Each row comes from the steps of one walk. Every step used is in the known rows, and no mark comes twice. Write the walk behind each row, first mark first.
Known rows
A-T: [ 5.124 -0.122  4.213  2.312  1.342  1.663  0.656  4.074 -2.904 -0.302
  0.772  0.545 -3.133 -2.996  1.191 -0.550 -1.517  1.739]
X-V-Z: [ 0.567 -2.039 -0.307  0.129  1.137 -2.887  1.213  2.067  2.525  1.961
 -2.738 -0.963  0.429  2.822  0.845 -1.823  1.200 -2.986]
A-T-J-X: [ 1.670  2.284  2.021  1.770  0.283  2.623 -0.655  2.329 -1.906 -0.758
  2.084  2.059 -1.028 -5.667  1.532  1.296 -0.772 -2.795]
U-Z-B-T-J: [-0.235 -0.901 -1.549 -0.674 -2.382 -0.745 -1.523 -2.816  1.290 -2.349
  2.290  3.850 -2.929  3.978  1.761 -2.123  4.040  3.993]
A-T-J-X-V-Z: [ 0.124  0.335  1.728  1.772  0.546 -0.893  0.242  3.266  2.578  1.756
 -1.692  2.332 -0.159  0.211  0.616 -1.785  1.144 -6.239]
B-T: [ 4.371 -1.665  0.406 -2.457  0.464  1.080  0.990  0.847  1.342 -0.797
  0.123 -0.424  0.447  0.657 -1.914 -3.064 -0.978  3.723]
A-T-J-X-V: [ 1.570  1.301  1.799  2.957 -0.503  1.664 -1.018  4.804  1.543 -1.804
  2.412  0.492  2.647 -2.351 -0.461  0.559  1.831 -3.858]
T-J-X-V: [ 0.463  0.465 -0.691  1.733 -0.484  0.646 -0.659  3.358  2.065 -1.699
  2.396 -0.731  3.969 -1.805 -0.135  1.284  2.149 -3.527]
U-Z-B-T: [ 1.336 -1.234 -2.515 -1.712 -2.595 -1.217 -1.375 -2.580  1.688 -0.478
 -2.160  1.938  0.397  2.518 -0.979 -1.612  0.600  6.272]
U-Z: [ 0.960 -2.952 -3.138 -3.412 -0.868 -2.510 -0.751  0.110  0.614  1.287
 -2.662  0.147 -2.043 -2.451  2.521  2.758  1.904  3.309]
T-J-X-V-Z-B: [-2.713  1.228 -1.700  3.696 -1.236 -2.809 -0.915 -2.008  0.577 -0.092
 -1.170  1.288  2.101  2.940  1.469 -0.055  0.860 -1.816]
X-V-Z-J: [-3.321 -1.333  0.054 -2.096 -0.816  1.224 -1.469  1.320  0.010 -0.147
 -0.195  1.792 -2.708  0.938  0.512 -1.478  0.921 -1.129]
V-Z-B-X-J: [-5.023  3.949 -2.972  1.116  1.377 -1.492  2.546 -3.415 -5.699  1.030
  2.012 -2.569 -1.816 -0.532  2.120  2.778 -3.037  2.812]
B-X: [ 0.669  0.500 -0.674 -1.429  1.603  0.706  4.060 -2.349 -3.159  2.078
  0.921 -3.336  0.623 -2.147  0.735  5.402 -1.575  1.792]
B-T-J-X-V-Z: [-0.478 -0.529 -0.483 -0.562 -0.022 -0.918  0.214  1.803  4.630  1.542
 -1.888  2.024  1.569  2.303 -0.890 -2.983  1.411 -5.143]
B-X-V-Z-J: [-4.252 -0.400 -0.293 -2.716 -0.462  1.507  0.001 -0.443 -0.814  1.227
 -0.257  1.432 -2.410  0.938  0.005  0.653  0.662 -1.288]
X-V-Z-J-T: [ 1.466 -3.767  4.559 -3.305  0.252  2.220 -2.923  1.261  1.294 -0.559
 -1.777  0.287 -3.384  0.364 -2.739 -2.798  0.439 -0.371]
J-X-V: [ 1.556  0.146 -0.742  0.955 -0.305  0.614 -0.264  3.998  1.851 -0.519
 -0.160 -2.618  6.300 -3.749 -1.674  2.311 -0.380 -2.497]
T-J: [ 0.899 -1.082  0.072  0.422  0.599 -0.141  0.600 -0.252 -1.531 -2.354
  4.572  0.512 -3.228  0.645  3.737 -0.231  3.005  1.136]

Write each row's walk
[-0.890  0.681 -0.588 -0.247 -1.284  2.773 -1.843  3.528  0.736 -1.534
  0.979 -0.861  3.994 -4.076 -1.721  1.807 -0.145 -2.130]
Z-J-X-V
[-1.685  0.858 -2.037  3.160 -0.898 -2.842 -0.518 -1.657  0.396  0.778
 -3.327 -0.029  3.611  1.644  0.451  0.778 -1.036 -1.269]
J-X-V-Z-B
[-0.308 -0.384  0.825 -1.982  0.574 -0.013 -0.896 -2.478 -2.439 -0.041
 -0.040 -2.796 -2.437 -2.351 -1.318  2.486 -1.506  4.572]
U-Z-B-X-J-T
[ 0.446 -2.783  4.336 -3.921  0.549  2.650 -1.534 -0.230  0.696  0.540
 -1.815 -0.264 -2.855  0.241 -3.243 -0.708 -0.042 -0.893]
B-X-V-Z-J-T
[ 2.880 -0.357 -0.475  0.232 -1.220  0.282  0.076 -1.878  0.168 -1.586
 -0.306  0.149  1.528  2.755 -1.826 -2.636 -1.297  5.756]
Z-B-T
[-2.919  1.047 -1.167 -3.327 -0.181  2.466 -1.438 -0.046 -1.682  1.527
 -2.230  1.816 -0.861 -6.032  0.321  1.637 -3.195 -2.871]
V-Z-J-X
[ 0.218  1.163 -0.833  2.302 -1.905  0.710 -1.554  1.380  2.702 -2.596
  1.988  0.500  5.152  0.812 -1.792 -0.271  1.841 -1.669]
Z-B-T-J-X-V
[-1.196 -0.985 -0.523 -0.413  1.344 -1.940  2.895  0.058  1.741  3.497
 -2.381 -1.606  1.150  2.671  0.124  1.055  0.556 -3.309]
B-X-V-Z
[ 1.832 -0.330  2.893 -2.160  2.502  1.629  0.624 -0.220 -2.893 -0.423
  1.696 -4.489 -2.548 -3.407 -2.053  1.027 -2.625  2.825]
B-X-J-T
[ 0.353  1.207 -0.885 -0.130  0.374  1.289 -0.130  0.149 -1.201 -0.900
  1.966  0.379  0.642 -4.947  1.986  2.359 -0.362 -2.244]
T-J-X
[-1.241 -0.339 -0.659  0.550  0.667 -1.801  0.219  1.570  2.913  1.624
 -1.548  1.098  1.024  0.736  0.944 -0.744  1.446 -5.816]
T-J-X-V-Z
[ 1.195 -0.701 -0.616  0.650 -1.225 -1.358 -0.066 -0.928  2.957 -0.167
 -2.118  1.091  2.127  5.881 -2.081 -4.502 -0.051  2.345]
X-V-Z-B-T
[-1.107  0.125 -1.648  3.410 -0.677 -3.626 -0.109 -1.663 -0.016  0.128
 -2.402 -0.281  1.878  4.290  1.157 -0.601  0.411  0.609]
X-V-Z-B
[ 2.899  0.324  3.681  2.683  0.502  1.425  0.093  2.477 -2.249 -2.088
  4.685  2.653 -5.379 -0.319  3.327 -1.483  2.437  0.566]
A-T-J
[ 0.651  0.448 -1.124  0.372 -1.499 -0.682 -0.459 -0.932  3.037  0.382
 -3.301  1.361  3.791  3.109 -2.987 -3.066 -1.282  0.468]
J-X-V-Z-B-T
[-0.332  0.213  2.175 -0.650  2.136 -0.017  0.187 -2.672 -2.669  0.529
 -0.411 -3.103 -2.589 -0.688 -1.619  0.376 -3.014  2.244]
V-Z-B-X-J-T
[-2.767  3.054 -2.170 -0.782  2.077  0.589  3.113 -0.605 -5.585  0.177
  4.104 -4.285 -1.802 -3.742  1.451  3.450 -2.756  3.262]
B-X-J
[-0.904  1.596 -1.196 -0.080 -0.885  0.300 -0.663 -2.125  0.956  0.084
 -0.364  3.139  0.964 -0.624  0.011 -1.003 -0.686 -1.939]
V-Z-B-T-J-X
[-2.327  1.606 -1.838  0.666  0.537 -1.876  3.350 -5.582 -3.321  3.213
 -1.944 -1.745  0.584  1.571  1.128  4.661 -2.021  1.451]
V-Z-B-X
[-0.334 -0.458 -0.246  1.457 -1.531 -1.286 -0.613 -1.658  2.417 -2.352
  2.431  3.380 -1.005  7.002  0.604 -4.586  3.852  0.835]
X-V-Z-B-T-J
[ 0.939  0.573  2.250 -0.280  1.522  0.823  0.133 -2.126 -3.667 -0.910
  1.624 -4.104 -1.642 -2.039 -1.850  1.470 -2.914  4.069]
Z-B-X-J-T
